What can hang from each mark
tota: dase
mula: dase
latanal: dase fipe panul vedi
fipe: duso latanal mula rofeko
dase: latanal rofeko
rofeko: fipe
duso: fipe

Known rows, with every way that one mark hangs from another
fipe(duso latanal mula rofeko): -0.812, -1.731, 0.669, 1.409, -1.592, -1.192, 2.316, -1.935, -0.915, -2.424, 2.266, 2.436, 0.564, 1.767, -1.080, 1.569, -0.482, -1.827, -0.157, -1.823, 1.631
dase(latanal(fipe panul) rofeko): -0.927, 1.371, 0.853, -1.197, 2.214, 2.184, 1.913, 0.553, 0.882, 3.879, -1.183, -3.140, -2.475, 0.152, 0.839, 1.208, -0.439, 3.679, -0.011, -2.527, -0.465
tota(dase(latanal(fipe))): -1.662, 0.772, 1.525, -1.837, 0.476, 1.270, 0.216, 0.631, -0.055, 1.760, -0.560, -1.774, -0.569, 0.794, 1.445, -0.137, -0.430, 1.769, -1.820, -2.237, -0.316
rofeko(fipe(duso latanal(dase panul) mula)): -0.096, -0.621, -0.808, 1.338, 0.027, 0.158, 1.455, -1.238, 0.444, -1.099, 1.746, 1.285, 0.028, 1.031, -0.918, 1.997, 0.632, 2.498, -0.894, 0.262, 2.767
duso(fipe(latanal(vedi) mula(dase))): 0.672, -1.043, -0.015, -0.613, -1.394, -0.153, -0.938, -0.284, -0.235, -2.278, -0.468, -2.988, 1.507, 1.769, -1.787, 1.327, -0.412, -0.246, -1.504, -1.911, 1.647
rofeko(fipe(duso latanal mula(dase))): 0.848, -2.433, -0.962, 0.679, -0.360, 0.722, -0.726, -0.602, 0.300, -3.273, 1.800, 1.411, -0.776, 2.365, 0.340, 1.582, -0.202, -0.885, -0.846, -1.254, 0.814
tota(dase(latanal)): -1.058, 0.160, 3.344, -0.238, 0.564, 0.987, 0.770, 0.899, 0.504, 1.366, -0.010, 3.542, -0.421, 2.026, 1.561, -0.283, -0.423, 1.007, -1.591, -1.693, -0.624
tota(dase(latanal(panul vedi))): -0.355, 1.382, 2.401, 1.165, 1.613, 1.777, 1.808, 0.743, 1.184, 3.628, -0.983, 2.484, 0.947, 1.853, 0.798, 0.411, 0.008, 3.050, -1.499, -1.286, 0.547
tota(dase(latanal(fipe) rofeko)): 0.088, 0.513, 0.995, -1.322, 0.251, 1.229, -0.350, 0.448, 0.012, 3.094, -0.492, -2.104, -1.596, 0.554, 1.686, -0.849, -0.355, 1.908, -1.430, -2.295, -2.114
fipe(latanal(dase panul vedi) rofeko): -0.241, 0.926, 1.887, 5.105, 0.214, -2.896, 1.967, -0.038, -0.072, 2.611, 0.036, 5.490, 2.096, 0.209, -2.104, 1.642, 0.359, 2.302, -1.042, -0.327, 2.746
duso(fipe(mula(dase(rofeko)))): 2.309, -1.193, 1.283, -0.909, -0.551, 0.749, -1.757, -0.249, 0.303, -1.482, -0.721, -5.311, -2.961, 2.787, 0.061, 0.856, -0.233, 0.225, 0.412, -2.919, -1.178
tota(dase(rofeko)): 0.484, -0.612, 2.401, 0.998, 0.727, -0.589, -0.672, 0.277, 0.738, 1.837, -0.725, 0.886, -1.363, 1.411, 0.623, -0.243, -0.001, 1.513, -1.270, -2.049, -1.344
rofeko(fipe(duso latanal(panul vedi) mula(dase))): 1.497, -1.296, -2.084, 2.024, 0.770, 1.747, 0.248, -0.950, 0.938, -1.182, 0.745, 0.956, 0.493, 1.968, -0.487, 2.371, 0.194, 1.187, -0.821, -0.766, 2.002
latanal(dase(rofeko(fipe)) panul vedi): 2.357, 0.663, -0.017, 2.377, 1.009, -0.177, 0.486, 1.420, 1.937, 4.454, -1.790, 1.131, -2.331, 0.520, -0.209, 0.974, 1.157, 4.817, -0.752, 0.185, 0.610
mula(dase(rofeko)): 1.282, -1.082, 2.118, 1.127, 1.303, -1.108, -1.767, 1.275, 1.039, 1.097, -0.634, 1.188, -3.037, 1.691, 0.426, 0.900, -0.332, 0.841, -0.237, -2.732, -1.215
rofeko(fipe(duso)): -0.219, -1.518, 0.031, -0.434, 1.209, 1.673, 2.170, 0.962, 1.623, -0.531, -0.094, 2.103, -2.025, 2.105, 0.794, 1.632, 0.422, 1.421, -0.838, -0.991, 1.125
tota(dase(rofeko(fipe(latanal(panul) mula)))): 1.121, -0.747, 0.550, 2.504, 1.059, 1.253, -0.317, -1.395, 0.596, 0.008, -0.020, -0.485, -0.129, 2.066, 0.680, 0.344, 0.175, 1.777, -1.078, -0.888, -0.771
duso(fipe(latanal(panul) mula rofeko)): -0.879, -0.266, 2.366, 2.169, 0.380, 0.706, 3.208, -1.753, -0.514, -2.605, 0.286, -2.485, 1.241, 2.934, -1.300, 2.177, -0.307, 0.245, 0.484, -2.010, 1.918
dase(latanal rofeko): 0.009, 0.004, 2.492, -1.271, 0.374, 0.570, 1.429, 1.307, 1.179, 2.602, -0.261, 2.425, -2.384, 1.201, 0.853, 0.274, -0.710, 1.387, -0.613, -2.002, -1.474

Rows
0.940, 0.488, -1.120, -0.931, 0.311, 3.514, 0.974, -2.330, -0.130, 2.028, 1.162, -4.961, -1.728, 1.094, 1.492, 0.231, -0.066, 2.198, -0.102, -2.166, -1.140 | tota(dase(latanal(fipe(duso mula) panul) rofeko))
1.918, -2.036, -0.487, 2.891, 0.791, 1.229, 0.729, -0.456, 0.840, -0.063, 1.441, 4.348, 0.371, 1.634, 1.168, -0.142, 0.248, 0.999, -2.173, -0.265, -0.931 | tota(dase(rofeko(fipe(duso latanal))))
2.400, 0.627, -1.951, 0.615, 1.434, 2.959, 0.794, 0.221, 0.978, 4.133, 0.036, -1.460, -1.887, 0.364, 0.924, 1.275, -0.088, 2.916, -0.223, -2.345, -0.539 | mula(dase(latanal(fipe(duso) panul vedi) rofeko))
-0.129, 0.588, -0.548, 1.520, -1.144, -0.626, 1.379, -1.996, -0.976, 0.695, 1.010, -4.698, -1.935, 0.531, -0.802, 2.150, 0.735, 1.965, 0.892, -1.702, 2.068 | latanal(dase fipe(duso mula rofeko) panul)
1.809, -0.234, -0.002, 4.049, 2.043, 1.283, 0.656, 0.048, 1.437, 2.720, -1.300, 2.832, 1.428, 1.320, 0.294, 0.358, 0.460, 3.132, -2.169, -0.105, -0.217 | tota(dase(rofeko(fipe(latanal(panul vedi)))))
-0.985, 1.843, 0.457, -0.175, 1.632, 2.231, 1.136, 0.522, 0.488, 4.007, -1.512, -2.495, 0.575, 0.566, 0.763, 0.461, 0.019, 3.664, -1.686, -1.767, 0.732 | tota(dase(latanal(fipe panul vedi)))
0.708, 0.310, 1.654, 0.380, 2.709, 3.283, 2.635, 1.333, 2.156, 3.154, -1.022, 1.667, -2.894, 2.282, 1.981, 1.010, -0.144, 3.202, 0.116, -1.140, -1.387 | dase(latanal(panul) rofeko(fipe))
0.771, -0.427, -0.272, 1.751, -0.466, -1.397, 0.872, -2.005, 0.043, 0.623, 1.794, 1.120, -0.249, -0.224, -1.844, 1.436, 0.169, 2.421, -0.680, -0.584, 1.722 | fipe(duso latanal(dase(rofeko) panul) mula)
1.853, -0.372, -0.664, -0.620, -3.038, -1.858, -0.205, -0.646, -0.333, 0.497, -0.213, -3.082, 1.003, -0.140, -2.688, 0.236, 0.293, 1.616, -1.850, -0.401, 1.276 | duso(fipe(latanal(dase(rofeko) vedi) mula))
-0.161, 0.444, 1.992, 3.111, 1.263, -2.372, 0.728, 0.126, 0.589, 2.609, 0.210, 3.133, -0.040, -0.414, -1.499, 1.452, -0.009, 3.677, -1.326, -0.695, 1.506 | fipe(latanal(dase(rofeko) panul))
-0.134, 0.765, 0.198, 0.160, -0.836, -0.760, 1.190, -0.838, -0.106, -0.015, -0.652, -3.088, 2.172, 0.357, -2.893, 1.714, 0.411, 3.060, -1.600, -0.397, 3.728 | duso(fipe(latanal(dase panul vedi) mula))
1.262, 0.116, -0.306, 0.234, 0.245, 2.480, 0.929, -0.620, 0.862, 1.097, 0.759, 0.639, -1.197, 2.088, 0.248, 1.683, -0.280, 1.229, 0.139, -1.849, 0.927 | fipe(duso mula(dase(latanal(panul vedi))))
-1.984, 1.216, -0.334, -1.240, 2.070, 0.399, 1.102, 0.746, 0.943, 3.119, -3.014, -4.778, -0.708, -0.281, -1.165, 2.433, 0.168, 4.106, -0.980, -2.316, 2.940 | latanal(fipe panul vedi)
-0.172, 0.822, 2.828, 0.276, 2.327, 1.593, 2.490, 0.856, 1.468, 3.486, -0.657, 1.614, -2.136, 1.329, 0.830, 1.103, -0.528, 3.157, 0.101, -1.912, -0.677 | dase(latanal(panul) rofeko)
-1.031, -0.206, 0.205, 0.973, -0.159, -1.332, 1.380, -1.657, -0.106, -0.680, 2.072, 1.269, 0.711, 0.125, -2.024, 2.102, 0.135, 2.317, -1.007, -0.626, 3.420 | fipe(duso latanal(dase panul) mula)
1.396, -0.394, 2.510, 0.276, 0.712, 0.522, -0.701, 1.592, 0.971, 2.109, 0.166, 2.901, -2.903, 1.884, 1.456, 0.242, -0.779, 0.706, -0.324, -2.559, -2.321 | mula(dase(latanal rofeko))
-0.837, -0.842, 2.806, 2.133, 0.199, -0.354, 3.151, -0.006, -0.312, -2.038, 0.213, 0.964, 1.518, 2.414, -0.851, 1.472, -0.334, -0.499, -0.574, -1.767, 1.200 | duso(fipe(latanal rofeko))
-0.199, -1.377, 2.410, 2.759, -1.192, -2.247, -1.093, -1.030, -1.080, -2.443, 1.545, 2.073, -0.232, 2.347, -0.637, 1.270, -0.780, -2.525, 0.088, -2.622, 0.082 | fipe(latanal mula(dase) rofeko)
0.614, 0.070, -2.494, -0.836, 0.466, 1.420, -0.941, -1.149, 0.235, 0.624, -0.604, -6.136, -1.508, 0.785, -0.789, 2.463, 0.292, 2.073, 0.022, -2.671, 2.106 | latanal(fipe(duso mula(dase)) panul vedi)
1.605, -1.149, 1.278, 1.710, 1.154, 1.033, -0.611, 0.843, 1.301, 1.384, -0.967, 1.330, -2.014, 2.178, 1.772, -0.413, 0.473, 1.678, -1.189, -1.161, -1.966 | tota(dase(rofeko(fipe)))
2.560, -1.647, -0.472, 4.270, 2.848, 1.983, 0.794, -0.026, 1.552, 0.221, 1.053, 3.928, -1.233, 2.060, 0.943, 1.886, 0.040, 1.894, -0.349, -1.073, -0.162 | mula(dase(rofeko(fipe(duso latanal(panul)))))
2.558, 0.525, -0.148, 0.567, 0.093, 3.455, 0.466, -0.304, 1.230, 3.167, -0.741, -0.770, -1.205, 2.445, 1.700, -0.472, 0.355, 2.371, -0.675, -0.734, -1.876 | tota(dase(latanal(panul vedi) rofeko(fipe(mula))))
-1.066, 0.884, -0.424, 0.229, -0.487, -0.127, 1.012, -1.092, -0.434, 1.802, -1.696, -6.369, -1.315, 0.841, -1.299, 2.181, 0.174, 1.719, 0.691, -2.646, 1.889 | latanal(fipe(mula rofeko) panul vedi)
1.568, 1.257, -0.484, 0.276, 1.663, 1.796, -0.472, 0.953, 0.875, 4.766, -1.414, -2.414, -1.972, 0.464, 0.868, 1.080, -0.288, 3.125, -0.306, -2.575, -0.919 | mula(dase(latanal(fipe panul vedi) rofeko))
1.249, -1.119, 2.636, 1.422, -0.996, 0.253, -0.295, -0.654, -0.593, -2.953, -0.087, -3.994, -1.851, 4.041, 0.197, 1.284, -0.173, -1.485, 1.152, -2.975, -0.643 | duso(fipe(mula(dase) rofeko))
0.012, 0.197, -0.605, -2.272, -2.238, -2.331, -2.186, -0.553, -0.724, 1.867, -0.718, -6.485, -3.329, -0.919, -1.029, 0.598, 0.225, 2.259, -0.524, -1.953, 0.297 | latanal(dase(rofeko) fipe(mula))
